Each row was made from one walk, in order. Every step used is in the known rows, and no mark comes twice. Write each row's walk.
Known rows:
zabup-lufi-gesuz-nabet: [  1 -19  19 -20  10  24  20  20   2   1  -7   7   6 -14 -12  -8 -10  -5
 -24 -16   9 -16  11  -2 -18 -11 -23  -1   6  -2  -9  -5   4  21  30]
lodazo-gesuz-nabet-zabup-lufi-fozemus: [ 19 -22  12  -7  16  37 -10  56 -24   6  -7   9   4 -10 -13  -1  -9   6
 -27 -31   8  -5   5 -13  -6  -9 -14   2  -5   7 -13  -6  14  20  29]
nabet-gesuz-lufi-fozemus-pelo-bepefa: [ 25 -25  44  -5  17  19 -31   1  -5  18 -12  16  -9  -3 -21  29  -8   7
 -17 -10   2 -17  16 -13  -3 -20  15  13 -13 -31   1  28  -6  37  43]
gesuz-lodazo: [ -9 -31  12 -20  15  12   8 -11  -7   6  -5  13  -1   0 -13  -1 -11  22
 -41  13  20  -5   7  -9 -17  -9 -23   6  11 -18 -12  13   0  19  36]
subib-nabet-gesuz-lodazo: [  6 -10  -1 -23  13 -22 -11 -16  -5  -1   1  19  -3 -16 -17   8 -11  32
 -35   4  20  -1   5 -20 -32 -13 -19  10  -5 -24   4  27  -4  18  39]
lufi-gesuz-lodazo: [-10 -10  26 -25  12  11  15   5  -2   2  -7  15  -3  -8 -18   0 -13  12
 -41   2  20  -8   6  -9 -31 -12 -19   6  -7  -5 -13  11  -1  19  33]
nabet-zabup-lufi-fozemus-pelo-bepefa: [ 35 -24  39  -2  14  34 -23  25  -8  33 -11  21  -8   0  -5  15  -2   0
 -30 -21  11 -12  -3  -8  -8 -18  -4   1  -5 -19  -8   3  -3  31  39]
bepefa-pelo-fozemus-lufi-nabet-subib: [ 38  11  -4  -6   8   3   1  -7   0  28   1   2 -11  12 -21  23  -5   3
 -39   8  -1  -6  12  -4  16 -16 -20  11  -3  -8 -12   2   2  27  52]
lufi-nabet-gesuz: [ 19  -3  20 -19  13   9  -6   6   6  31   5   9   3  -2 -20   9  -8   7
 -24   3  13 -10   4 -10 -12  -8 -33  11 -14 -33 -13   9  -2  21  38]
fazun-nabet-lufi-fozemus-pelo: [ 10 -10  12 -22  13  34 -31  32 -10  11  -9  20  -8   3 -15  26 -23  -7
 -22  31  -1  -4  -2  -5 -21 -18 -11  -2  -8 -12  -2  17  -2  15  33]
bepefa-pelo: [ 26 -18  34 -11  15 -10 -29 -11  -2  16  -3   6   3   9 -13   6 -14  10
 -35  -2  15  -5  -3  -6  -7  -5 -28  -1  -2 -33 -13   8   4  21  37]
lufi-nabet: [  2 -14  10 -17  14  24   9  16   4  27   0   8   1   5 -16   2 -13   4
 -26   8   9 -10   2  -5  -5  -8 -37  10 -14 -17 -17  -5   1  19  34]
zabup-lufi: [  4 -31  15 -15  16   9   8 -18   0  22   2   8   6  -1  -7   0  -6   2
 -31  -2  16  -8  13   1 -17  -9 -35   5  14 -22 -18  -5   2  15  33]
bepefa-pelo-fozemus-lufi: [ 19 -12  19  -3  14 -11 -21 -40   4  20  -4   3  -6  12 -18  17  -7  12
 -40   3   8 -10  16   6  -6 -17 -12   8   1 -14 -14   3   1  20  43]
subib-nabet-lufi: [ 10 -11   4 -21  15 -32 -10  -5  -7  -4   7  16  -8  -5 -15  14 -23  18
 -32  10  16   1   8  -9 -15 -14 -24  -4 -16  -6  -6  12  -6  13  28]
lufi-gesuz-nabet: [  0 -15  28 -21  12  23   5  19   0   0  -9   6   6  -9 -16  -2 -22   3
 -25  -5  11 -17   3   0 -16  -9 -22  -3  -9   2  -5  -3   3  26  28]
fazun-nabet-zabup-lufi-fozemus-pelo: [ 19 -13   9 -10  10  49 -26  41  -8  27 -14  21   4  -2  -3  14 -10  -5
 -22   4   3  -5  -5  -7 -31 -17 -16   0   4 -30  -4   6   7  13  34]
lodazo-gesuz-lufi-fozemus: [ -2 -29  23 -10  20  28  -7  19 -16   5  -6   9   0   1 -26  17 -17   9
 -23  -9   2  -3  29 -11  -5 -13 -10  20 -22  -1 -20   1   9  15  31]
gesuz-lufi-fozemus-pelo-bepefa: [ 13 -37  40  -3  15  32 -17   9  -4  11 -17  15 -12   5 -18  21 -14   5
 -21  -3  -2 -16  13  -7   6 -19  10  12 -10 -17  -6  13  -4  32  39]
bepefa-pelo-fozemus: [ 23 -16  19  -6  19 -16 -28 -32   2  18  -3   2   1  17 -17  10 -11   5
 -37   1   7 -11  -1  -4  -1 -14 -16   8   0 -21 -17  -5   3  29  39]
zabup-lufi-gesuz-nabet-subib: [ 18 -11   8 -23   7  26  24  22  -8   3  -1   7   6 -14  -9   2 -13  -7
 -30  -7   8  -9  12  -4  -6 -12 -29  -4  14   0  -7  -3   6  31  36]
zabup-lufi-nabet-subib: [ 22  -9  -5 -19  11  29  27  15  -5  29   7   8   2  -1  -9   6  -5  -7
 -32   3   6  -4   8  -9   4 -11 -43   8   9 -18 -18  -5   4  21  42]
subib-nabet-zabup-lufi-gesuz: [ 16   7  14 -16   8 -15  -1  18   2  11  -1  16   2 -18  -8   4 -11  11
 -30 -26  20  -1   3  -9 -41 -17 -26  -5 -23  -8 -10  -2   2  11  28]
nabet-subib: [ 23 -22  10 -19  15   9  -2 -11 -10  22   4   9   5   4  -9  13 -18   5
 -34  17  17   1   7   2  -2 -10 -39   0  10 -11 -12  -2   2  32  37]
fazun-nabet-zabup-lufi: [  7 -16  -1 -14  12  23 -12  12  -7  21  -5  12  10  -4   2   0  -9   7
 -29   2  16   2   8  -5 -28 -13 -34  -6  22 -42 -13   2   8  12  30]
subib-nabet-zabup-lufi: [ 20 -12   0 -10  13 -14  -5   3  -2  12   2  15   5 -11  -4   2 -10  20
 -31 -15  20   1   4  -8 -25 -14 -32  -3  -6 -25  -9  -2   2  12  30]
zabup-lufi-fozemus: [ -1 -33  25 -22  20  35   8  -5  -4  27   1   8   1  -4 -16   8  -5  -3
 -31  -5   6 -12   8  -5  -4 -13 -34  12   1 -13 -23 -14   2  14  32]
lodazo-gesuz-nabet-zabup: [ 25 -17  10  -1  14  11 -24  45 -19  -1  -7   9  11  -1  -8  -5 -22  18
 -26 -14  19  -1   4  -6 -17  -4 -14  -6  -7   0  -6   5  12  28  28]
nabet-zabup: [ 19 -20  24  -8  17  -1 -16   2  -5  24   0  12   7   2  -7   1 -16  18
 -32   3  26  -6   0   3 -17  -9 -28  -9   0 -20 -15  -1   4  24  28]
subib-nabet-lufi-fozemus-pelo-bepefa: [ 26 -14  27 -14  14   5 -37  20 -11   7  -7  22 -24  -3 -17  29 -19   7
 -26   2   2  -5  -3 -16  -4 -24   5   3 -32   0   5  18 -13  27  37]
fazun-nabet: [ -9 -21   3 -20  16  29 -17  -3  -1  14  -8   6   7   4  -7   4 -20   7
 -24  23  11  -2   5   1 -22 -12 -34   4  13 -34  -8   2   3  19  28]
zabup-lufi-nabet-gesuz: [ 16  -5  12 -19  13  14  10   3   5  32   7   8   4  -7 -14   5   2  -1
 -27 -11  11 -10  12 -12 -15  -8 -35  11   0 -33 -16   8   0  16  40]
fazun-nabet-zabup: [  8 -11   6 -14  14  19 -28  16  -5  18  -7  11  10   2  -3   4 -19  16
 -28  15  19   3   0  -2 -26 -13 -28  -8  10 -37  -6   4   7  20  27]

Write each row's walk:
[  2 -23  30 -26  20  13  -6   9 -12  13   6  12  -9   0 -23  19 -16   2
 -32  13  10  -8   5  -6   4 -15 -24  -3 -12  -1 -20   1  -5  15  30] | nabet-lufi-fozemus
[  7   6  21 -12   8  -9   1 -22   5   4 -11   9 -15  -1 -25  12  -3  15
 -51  -5   9 -11  15  -8 -23 -19   3  10  -3   1 -11  16  -1  17  46] | bepefa-pelo-fozemus-lufi-gesuz-lodazo
[  4 -28  11  -3  17  -1  -8   2 -11   1  -5   6   6   4 -17   8 -19  17
 -23  -4  10   0  32  -5 -18  -9  -9  13  -8 -12 -18  10   9  16  32] | lodazo-gesuz-lufi
[ -1  -3  21 -14  14   7   8 -32  11  18  -6   6  -7   1 -24  15 -11   4
 -36   3  10 -15  24  11 -25 -22 -13  10 -12  10 -14 -11  -2  22  35] | pelo-fozemus-lufi-gesuz
[ 24 -22  35  -7  16  13 -22   3  -3  16  -7  19   1  -5 -24  27 -13   7
 -16   2   1 -16  17  -7 -17 -17   0  12 -14 -24  -2  26  -1  23  40] | nabet-gesuz-lufi-fozemus-pelo
[ 25  -4  -1 -15   7  30  17  10  -3  29   5   8  -6  -1 -15  18 -11   9
 -34  17   9  -2  19   3   2 -13 -35   5  -4  -6 -10   5  -1  21  44] | fozemus-lufi-nabet-subib
[ 17   2  -3 -15   8  20  16  -5  -1   4  -6   3  -4  -5 -20  17 -17   1
 -34   8   4 -15  21   8   0 -22  -8   2   8  25   0  -7   3  37  40] | pelo-fozemus-lufi-gesuz-nabet-subib
[ 22 -32  42 -10  16  40 -33   7  -4  24 -15  17 -11   8 -14  18 -13   1
 -27  -1   6 -15  -5  -4  -2 -17  -5  11 -17 -10  -1   3  -5  36  39] | lufi-fozemus-pelo-bepefa
[ 18   2  21  -7   8   3  -7   0   8  -2 -12   1  -5  -2 -24  10 -11   5
 -33 -11   1 -19  13   1  -7 -17   2   2  -6   7  -3   3   3  25  40] | bepefa-pelo-fozemus-lufi-gesuz-nabet
[ 19 -30  34   2  16  33 -33  29 -16   8 -18  14 -11   7 -20  23 -16   4
 -22 -16  -3  -6  21 -13  -8 -17  17  21 -26  -6  -6  18   3  32  40] | lodazo-gesuz-lufi-fozemus-pelo-bepefa
[ 16  -4  27 -10   4  18   1  30   1   4  -9  11   1 -16 -14   0 -16  18
 -30 -12  19 -13  14   6 -21 -14 -11 -16 -10   7  -1   6   3  19  30] | fozemus-lufi-gesuz-nabet-zabup
[  6  -4   8 -23  12  14  13  12  -1  17   2  14  -3  -9 -20   4  -4  18
 -35   7  16  -7   3 -21 -16  -8 -23  14  -6 -29 -10  24  -2  20  44] | lufi-nabet-gesuz-lodazo
[ -9  -9  -3 -27  13  15 -17  -6  -8   5  -6  15   2 -10 -11   6 -11  18
 -33  21  17   2  10 -18 -32 -13 -18   8  23 -45   1  27   1  20  38] | fazun-nabet-gesuz-lodazo
[ 12 -15  21 -18  13  39 -38  28 -12  12 -13  19 -19   4 -11  28 -18  -5
 -26  19  -1  -4   0 -11  -6 -21   2   0  -6 -18   2  21  -7  28  37] | fazun-nabet-lufi-fozemus-pelo-bepefa
[  9 -12   4 -13  14 -28 -13 -23   1  -3   1  11   2 -15 -19  18 -15  27
 -17  -5  12  -3  24 -12 -19 -16 -13  10 -11 -32  -1  23  -2  18  35] | subib-nabet-gesuz-lufi
[ 21 -20  33 -16  15  13 -18  19 -11  16  -2  22 -11   4 -19  25 -20  -2
 -28  16   6 -11   0  -5 -12 -14 -10  -3 -19   5  -8  12  -5  19  35] | nabet-lufi-fozemus-pelo
[ 14 -12  14   0  11   9  11  36   1  15   0   9   3  -1 -15   3 -14  19
 -25  -4  11  -9  15  -9   0 -11 -18   1  -9 -27 -21   7   6  17  31] | gesuz-lufi-nabet-zabup
[ 20 -27   8  -6  13  17   6  21  -9  10  -3  10  11 -10  -3 -11 -10  12
 -28 -11  16 -12   4  -3  -5  -7 -25 -12  19 -18 -11   0   8  21  30] | gesuz-nabet-zabup-lufi
[  2 -25  35 -16  20  11  -8  -9  -5  12   0  10   0  -9 -28  24 -10  12
 -20  -4   6 -12  24 -10   0 -17 -14  12  -7 -30 -14  12   0  20  36] | nabet-gesuz-lufi-fozemus
[ 21 -28  35 -12  16  33 -21  13  -4  25 -10  18   0   6 -17  18 -18   0
 -26  13   4 -16  -6   1 -17 -11 -18   8 -18  -5  -6   0  -1  22  35] | lufi-fozemus-pelo
[  8 -21  16 -20  18  27 -12  47 -25 -10  -2   9  -6  -4 -25  13 -22   3
 -26  -6   4  -4  11 -13   4  -9  -9   0 -17  22 -10   7   5  20  29] | lodazo-gesuz-nabet-lufi-fozemus
[-12 -10  25 -21   6  14  23  -5   2   6  -9  14  -9 -14 -21   6  -7  19
 -43   5  20  -6  23  -1 -34 -16 -12   5  -6   2  -8  19  -4   9  39] | fozemus-lufi-gesuz-lodazo
[ -8 -39  31 -13  20  32   6   1  -5   9  -5   8  -1  -1 -25  14 -15  10
 -23   4   2 -14  21  -4   8 -16 -19  12  -8 -19 -19  -1   2  16  30] | gesuz-lufi-fozemus
[ 20 -22  18  -8  15   0   1   1  -5  26   3  11  10  -3  -3  -1  -6  11
 -36 -10  24  -4   6  -1 -19 -11 -31  -7  10 -25 -19  -4   5  17  31] | nabet-zabup-lufi
[ 21  -8  18 -25  10  26   8  23  -7   0  -4   6   5  -9 -14   6 -22  -2
 -27   2  11  -9   4  -3  -4 -10 -25  -7   2   4  -3  -3   5  36  33] | lufi-gesuz-nabet-subib
[ 17   8  31  -9  10 -12 -14 -26  10  15  -8   2  -9   5 -24  18  -7   3
 -39 -10   7 -12  14   4 -20 -20  -8   6 -15  -1 -12   0  -1  19  41] | bepefa-pelo-fozemus-lufi-gesuz
[  5 -16   6 -16  13  29  21  12   4  27   2   9   2   1 -12  -2  -3  -3
 -28   0   8  -9   8  -7  -8  -9 -40  11  -2 -22 -22  -7   2  12  36] | zabup-lufi-nabet
[  9 -27   5  -9  15  18 -17  22 -16  -5  -8   5   9   1 -13  -5 -22  10
 -23  -4  10  -4  10  -4 -16  -3 -17   3  -3   4  -3   1  10  27  30] | lodazo-gesuz-nabet
[  7   7  20 -27  11 -27  -5   9   0  -6   5  16  -9 -13 -20  16 -22   7
 -32  -1  15   0   7  -9 -30 -18 -20  -6 -34   7  -8   8  -7  11  27] | subib-nabet-lufi-gesuz
[ 27 -31  34  -6  14  14 -30 -10  -1  24 -14  15  -5  10  -5  10 -15   5
 -27   5  13 -11  -1   0 -16 -12  -6   4  -5 -22   0  14  -6  38  40] | fozemus-pelo-bepefa
[  8   5   4 -19   6 -10  12  22  -4  -2  -4  22  -4 -23  -9  -3  -7  21
 -44 -21  21   2   5 -22 -44 -17 -14  -1 -11  -7  -8  11   0   9  33] | subib-nabet-zabup-lufi-gesuz-lodazo
[ 16  -1  17 -15   7  11   0  -5   7  31   4   9  -5  -9 -21  16  -3  15
 -27   4  14 -10  20  -1 -15 -11 -27   8 -13 -21  -8  17  -5  15  42] | fozemus-lufi-nabet-gesuz
[  6  -2  34 -26  13 -12   2   4  -2   5   4  12  -7  -5 -19  14 -19  -2
 -36   6  19  -5  11  -2 -24 -14 -20 -10 -17   2 -17   8  -4  17  28] | nabet-lufi-gesuz
[ 16 -24  21   0  16  25 -25  30 -15   6 -14  18   0   6 -22  21 -21   4
 -18  -5  -3  -6  21  -7 -22 -12   5  19 -29   2  -8  15   8  17  36] | lodazo-gesuz-lufi-fozemus-pelo
[ 19 -28  27 -12  15  34  -8   9  -4  30  -7  18   1   1 -12  14  -7  -7
 -26   1   2 -15  -1  -2 -18 -13 -20  11  -6 -10 -11   0   0  14  38] | zabup-lufi-fozemus-pelo
[  1 -28  23 -24  18  28   2  28 -15  -4   1  10  -7  -6 -23  11 -22   3
 -27   8   4 -14   3  -7  17 -12 -17  -7  -4   4 -10   3  -1  21  29] | gesuz-nabet-lufi-fozemus
[  5 -19  18 -22  15  -3  -4 -20  -7  11   1  15   1  -8 -16   6  -7  23
 -39   8  24  -6  10 -14 -24 -10 -20   6   9 -28  -8  24  -3  24  40] | nabet-gesuz-lodazo
